Each row was made from one small tree. Brackets hold a mark, then the marks that hang from it, in alphabetical order. Every link used is in the known rows. Write each row's tree.
Known rows:
[kirel nusu [piri dogi]]: [-37   9  57   0  22  15  27 -26  -6 -11 -40 -22   9  -2 -37 -24  -4  -6
 -10  12   7]
[kirel [nusu dofefa [mivofo piri]]]: [-87  26  34   8  10   1 -37 -11 -66 -14   2  -4 -22  15 -28  29  15  39
  16  19 -37]
[kirel [nusu dofefa] [piri mivofo]]: [-68  -7  71  -3  42  14 -27 -22 -14 -11   0   9 -19  37 -26 -15   5  27
   3  11 -36]
[nusu dofefa]: [-34 -12   8 -19   8   7 -32 -17   1  -4 -12  24  -9  15  15  21   4  24
   7  -2  -9]
[nusu dofefa mivofo]: [-53 -14  -6 -10   8  11 -36  -5 -17  -5   5  17 -18  24 -16  12   6  42
  11  19 -10]
[kirel [piri dogi]]: [-20  11  20  -6  12  23  22 -19  31  -7 -29 -12   9  -8 -25 -31   3   0
 -18   4  14]
[dogi [piri mivofo]]: [-27   1   0  15  20  -5 -14  31  -8  -4  17   1 -12  11 -13 -11 -32   7
  -4  26 -22]
[nusu [kirel [piri dogi]] mivofo]: [-47   6 -16  -4  24  -7  10 -19   7   6 -15   7   2   1 -48 -42  13  14
  15  33  -2]
[piri dogi mivofo]: [-24  -6  -9  -8  28  25  20  12  17  -9  -8  -3 -17   4 -35 -24 -13   1
   2 -32  40]
[nusu dofefa [kirel [piri dogi]] likeb]: [-59   5  19 -33  26 -12 -29 -32  26   5 -39  17 -16   0 -11 -28  22  51
  34  35  -9]
[nusu mivofo]: [-20  -1 -14  11  -1   4  -2  13 -18   0  15  -7  -8   7 -30 -10   3  13
   1  21   2]
[kirel nusu piri]: [-24  10  67  15  13  -2   5 -22 -18  -5 -11 -16  10   8 -21 -20   6  -3
  -9  29 -30]
[nusu likeb]: [  3  11  11  -1 -10  -7  -8  16   1  -5   7 -15 -13  -4 -10 -19   6  28
  12  26   2]
[kirel nusu [piri mivofo]]: [-36   3  64  18  33   9   6  -5 -16 -11  11 -15  -8  21 -42 -36   3   1
  -6  14 -28]
[kirel [nusu dofefa mivofo]]: [-70 -14  35  -1  16   5 -27 -11 -56  -8  -7   7 -17  31 -30  15  -3  32
  18  24 -18]
[dofefa [piri dogi]]: [-24  26  -4 -20  14   7  36 -23  37   7 -22  -3  -5 -15 -26 -18 -15   5
 -11  17  18]
[nusu likeb mivofo]: [-18   9  -4   9 -12  -3 -12  27 -15  -5  22 -20 -20   3 -40 -30   7  41
  12  46   3]
[nusu [kirel piri] likeb mivofo]: [-33  16   6   9   6 -30 -22  -1  -7  10  19  -7 -12   4 -41 -55  29  44
  28  75 -36]
[nusu likeb [mivofo piri]]: [-33  49  -1  21 -18  -6 -21  26 -28 -11  29 -32 -25 -14 -38 -17  24  45
  12  42 -20]
[dofefa nusu [piri dogi mivofo]]: [-57  30   8 -30  46  14  56 -13   6  20  -8  13 -28  -2 -61 -24 -35  16
  -3  15  26]
[kirel [nusu [dofefa piri] likeb mivofo]]: [-80  23  51  -9  13 -10 -23 -16 -30   2   5  -8 -36  20 -48 -16  -2  73
  19  86 -33]
[dofefa piri]: [-14  26   7  -7   7  -9  15 -20  24  13   8   1  -5  -5  -9 -13  -4  11
 -10  35 -18]

Write each row's tree:
[-56   7  85  -6  13   0 -35 -22 -17 -10 -18 -10 -13  17 -17 -17  15  49
  11  54 -38]  [kirel [nusu dofefa likeb] piri]
[-34  14  76  16  22   2  -4  12 -14 -12  16 -32 -23  17 -50 -55   8  29
   5  41 -26]  [kirel [nusu likeb] [piri mivofo]]
[-90  -4  53 -11  28  26  -6 -29 -23 -12 -37  -6  -8  21 -55 -13   0  34
  -1  29  -3]  [kirel [nusu dofefa mivofo] [piri dogi]]
[-59  15   7 -39  21  13   4 -42  37   6 -33  21 -17   0 -11   5 -10  31
  -3  15   9]  [nusu [dofefa [piri dogi]]]
[-61 -12  12 -16  46 -13 -42 -28  14   7   7  42 -21  29  -6 -20  22  31
  27  14 -45]  [nusu dofefa [kirel [piri mivofo]]]
[-69   4  13 -12  16 -23 -54 -17  -4   9   7  16 -21  18 -26 -33  34  71
  37  73 -45]  [nusu dofefa [kirel piri] likeb mivofo]
[-76  43 -29 -15  28 -20  23 -11 -54  19 -15  17 -19 -19 -54   7   3  22
  34  17   5]  [dofefa [nusu kirel [mivofo [piri dogi]]]]
[-33  20  69  -1  12  10  17 -10  -5 -14 -34 -36  -6  -6 -48 -45   0  21
   1  38   6]  [kirel [nusu likeb] [piri dogi]]
[-84  35  47   8  -2  -5 -45   5 -67 -16   6 -21 -34  10 -37  11  19  66
  28  47 -36]  [kirel [nusu dofefa likeb [mivofo piri]]]
[-59  41  -3 -19  24 -45  15 -10 -34  41  18  18 -33  -5 -61 -32  -3  58
  40 100 -27]  [dofefa [nusu kirel likeb mivofo] piri]
[-62  55 -10  -2  11 -41  -7   8 -67  21  18   4 -30 -15 -51  -6  17  54
  48  59 -31]  [dofefa [nusu kirel likeb [mivofo piri]]]
[-53  35  -9 -41  43 -28  49 -43  -5  39 -33  34 -10 -16 -36  -9 -20  14
  24  36   9]  [dofefa [nusu kirel] [piri dogi]]
[-40   2  -5  -9  45  -5   9 -14  28   4 -11  12  -9   5 -37 -50  11   5
  15  -2   2]  [nusu [kirel [piri dogi mivofo]]]
[-50  -3   7  -9  -4   3 -44  12 -15  -7   8   1 -33  18 -25  -6  12  65
  20  46 -10]  [nusu dofefa likeb mivofo]
[-65   4  -8 -27  49 -28 -30 -31  19  21  14  49 -33  23  -7 -11   6  40
  32  22 -41]  [nusu [dofefa [piri mivofo]] kirel]
[-46  25  27 -27   6  -8 -26 -21  24   7   0   8 -30   4  -5  -9   5  61
   8  58 -26]  [nusu [dofefa piri] likeb]
[-57  18  25 -23  24   1 -27  -6  28   4  21  10 -47  16 -24 -27   2  66
  12  43 -25]  [nusu [dofefa [piri mivofo]] likeb]
[-47   4 -22 -10  27 -32  10  -6 -58  29   6  30 -13   7 -41   2  -4  20
  37  40 -10]  [dofefa [nusu kirel mivofo]]
[-44  15  -4  -5  15 -14   0  -3   7   5 -10 -10 -13  -5 -57 -62  20  40
  25  59   2]  [nusu [kirel [piri dogi]] likeb mivofo]
[-58  -8 -15 -17  10 -30 -53  -1 -25   6   7  24 -33  19 -18 -11  22  69
  52  51 -24]  [nusu dofefa kirel likeb mivofo]
[-36  19  -5 -16  33  14  34  -6  39   3  -2  -1 -23   0 -44 -35 -18  12
  -9   2  19]  [dofefa [piri dogi mivofo]]
[-47  11  17 -12  49 -20  11 -15 -18  27  12  32 -15  11 -38 -31   3  12
  24  27 -31]  [dofefa [nusu [kirel [piri mivofo]]]]
[-46  -2  57 -14   7  -6 -36  -8 -36 -10 -18  -4 -21  19  -8   8   3  47
  27  31 -16]  [kirel [nusu dofefa likeb]]
[-13  15  17  -2  10 -34 -18 -13  11  10   4  -1  -3  -5 -11 -47  29  31
  26  57 -35]  [nusu [kirel piri] likeb]
